Each row was made from one path, in order. Every step used is in the known rows, and no mark comes twice. Write each row's path.
In the rows, zero is written as 128.
Known rows:
liga/fodezut/ninit/rosat/liki/fivo/lagu: [126 168  35 145 156 144 128  81 192 182  95 103 167 134 133 123 150 137
 149 147 191 108]
fivo/liga/fodezut: [132 136  69 108 157 113 121  83 151 148 145 132 151 152 124 131 128  90
 150 133 177 132]
ninit/fodezut/liki/fivo: [138 142  79 118 164 154  94 110 143 143 109  94 188 163 106 143 141 124
 146 145 210 149]
rosat/liki/fivo/liga/fodezut/ninit: [135 139  42 116 167 139 123  75 190 168  94 124 155 149 132 124 157 111
 142 136 193 122]
ninit/fivo/lagu: [139 182  85 135 146 138 139 111 144 121 126 103 140 145 112 123  99 112
 167 177 191 125]
rosat/liki/fivo/lagu: [136 174  60 162 164 147 135 105 178 155 101 103 147 146 116 125 119 116
 154 155 217 148]
liga/rosat/liki: [155 157  87 152 171 137 122 108 113 137 110 148 127 141 146 136 123  81
 155 149 194 133]
fodezut/ninit/fivo/lagu/rosat/liki: [153 194  69 129 140 164 132 110 141 146 102 101 126 133 139 129  94 120
 159 169 188  90]
ninit/fodezut/liki: [135 146  77 115 154 152  87 112 114 131 108 107 182 146 107 150 122 109
 156 148 188 147]
fodezut/liki/fivo/liga/rosat: [170 157  77 120 190 123 112  99 154 166 120 134 163 183 144 145 133  93
 151 153 179 126]
rosat/liga/fodezut/liki/fivo/lagu: [152 145  30  99 171 142 119 115 184 180 115  86 165 168 120 128 150 126
 153 137 157 162]
rosat/liki/fivo/liga/fodezut: [133 133  55 129 169 131 130  75 189 165 131 127 152 154 123 121 156  97
 141 129 219 138]
lagu/fodezut/liki: [134 138  73 111 152 146  93 107 107 127 107 115 167 140 107 150 143  99
 150 137 176 147]
lagu/fodezut/ninit/fivo/liga: [153 139  73  86 140 141 114  91 132 131 111 116 140 149 123 123 118  90
 158 170 188  99]
lagu/fodezut/liki/fivo: [136 134  74 113 162 151 103 106 136 139 108 102 174 156 103 141 162 113
 139 134 196 150]
fodezut/ninit/fivo: [132 163 106 118 149 148 133 110 124 107  93 112 147 134 118 127 119 118
 155 168 175 114]
liga/rosat/liki/fivo: [158 153  87 157 182 140 130 105 143 150 111 136 132 159 143 128 141  94
 145 148 214 137]
ninit/fodezut/liki/fivo/lagu/rosat: [158 174  62 115 156 154  97 117 153 179 132  75 173 181 124 143 107 134
 145 146 203 124]
ninit/fivo/lagu/rosat: [152 189  99 126 140 140 140 116 133 138 153  96 127 154 128 127  85 111
 155 165 193 103]
fodezut/liki/fivo/lagu: [139 180  64 138 169 143 120 111 169 153  99  95 176 159 107 146 127 131
 154 152 180 148]
rosat/liki/fivo/lagu/fodezut: [143 156  43 143 154 153 119 100 166 161 107  96 139 153 112 122 133 108
 152 149 225 145]
liki/fivo/liga/fodezut: [134 132  70 112 168 116 129  81 182 159 146 121 158 169 119 122 149 104
 137 130 196 138]

Which path is each row?
[148 133  61 102 162 138 101  92 156 158 118 110 173 169 111 141 148  93
 146 143 200 138]
lagu/fodezut/liki/fivo/liga
[153 153  92 135 162 139 132  95 166 169 141 118 139 161 140 128 110  83
 135 140 230 118]
lagu/rosat/liki/fivo/liga
[112 148  64 134 148 142 118  80 141 146  99 131 165 111 134 132 150 111
 147 136 179 106]
liga/fodezut/ninit/rosat/liki
[169 155  74 141 172 125 119  94 133 155 122 155 126 152 153 137 106  62
 160 158 197 121]
fivo/liga/rosat/liki
[142 121  59  96 174 144 119 114 164 159 118 101 170 162 118 130 169 112
 141 126 164 166]
rosat/liga/fodezut/liki/fivo
[146 182  90 135 147 132 126 116 130 156 139 100 132 155 134 135  82 111
 147 148 179 123]
fivo/lagu/rosat
[145 138  66 118 161 131 130  80 178 181 156 120 139 163 141 123 144  94
 128 120 216 118]
lagu/rosat/liki/fivo/liga/fodezut
[169 160  85 112 150 138 127 135 132 173 141  89 117 161 145 124  71  92
 149 155 170 140]
fivo/lagu/rosat/liga
[119 141  66 118 173 139 117  96 160 143 118 112 183 155 109 140 178 130
 138 117 175 149]
liga/fodezut/liki/fivo
[140 123  59  91 162 141 109 117 134 148 117 112 162 144 123 138 150  99
 151 128 145 164]
rosat/liga/fodezut/liki
[142 153  81 120 173 135 117  96 170 151 113 114 181 163 115 144 130 101
 148 149 190 141]
fodezut/liki/fivo/liga
[176 166  70 118 165 142 126  93 137 143  97 148 127 147 156 127 111  80
 168 182 187  88]
fodezut/ninit/fivo/liga/rosat/liki
[143 157  59 122 143 137 109 106 127 144 122 101 136 150 112 132 108 101
 157 156 187 140]
fivo/lagu/fodezut
[128 154  91 133 172 147 120 111 148 133 101 108 180 152 106 145 146 119
 142 138 187 152]
fodezut/liki/fivo
[152 126  75  86 170 146 119 120 153 177 145  95 157 171 137 130 158 112
 127 115 167 144]
lagu/rosat/liga/fodezut/liki/fivo
[161 155  42  86 155 142 109 121 144 185 140  93 146 160 142 140 117 110
 152 129 140 138]
fivo/lagu/rosat/liga/fodezut/liki
[182 151  54  93 160 160  98 134 157 194 132  63 160 187 136 131  99 118
 149 155 194 143]
ninit/fodezut/liki/fivo/lagu/rosat/liga
[142 115  77 100 158 130 123 114 134 146 135 113 137 147 128 119 134  92
 145 131 164 162]
rosat/liga/fodezut
[142 148  79 146 169 138 134  88 177 153 117 121 151 150 123 124 123  85
 145 152 229 140]
rosat/liki/fivo/liga
[163 143  62  98 162 134 135 119 175 194 158  81 127 182 142 112 123 118
 134 132 178 141]
liki/fivo/lagu/rosat/liga/fodezut
[135 137  81 107 145 143 103 105 108 130  88 114 144 139 119 133 131 109
 145 144 169 131]
lagu/fodezut/ninit
[121 142  71 111 156 132 116  96 134 134  97 121 154 136 125 132 146 126
 142 128 149 129]
liga/fodezut/ninit
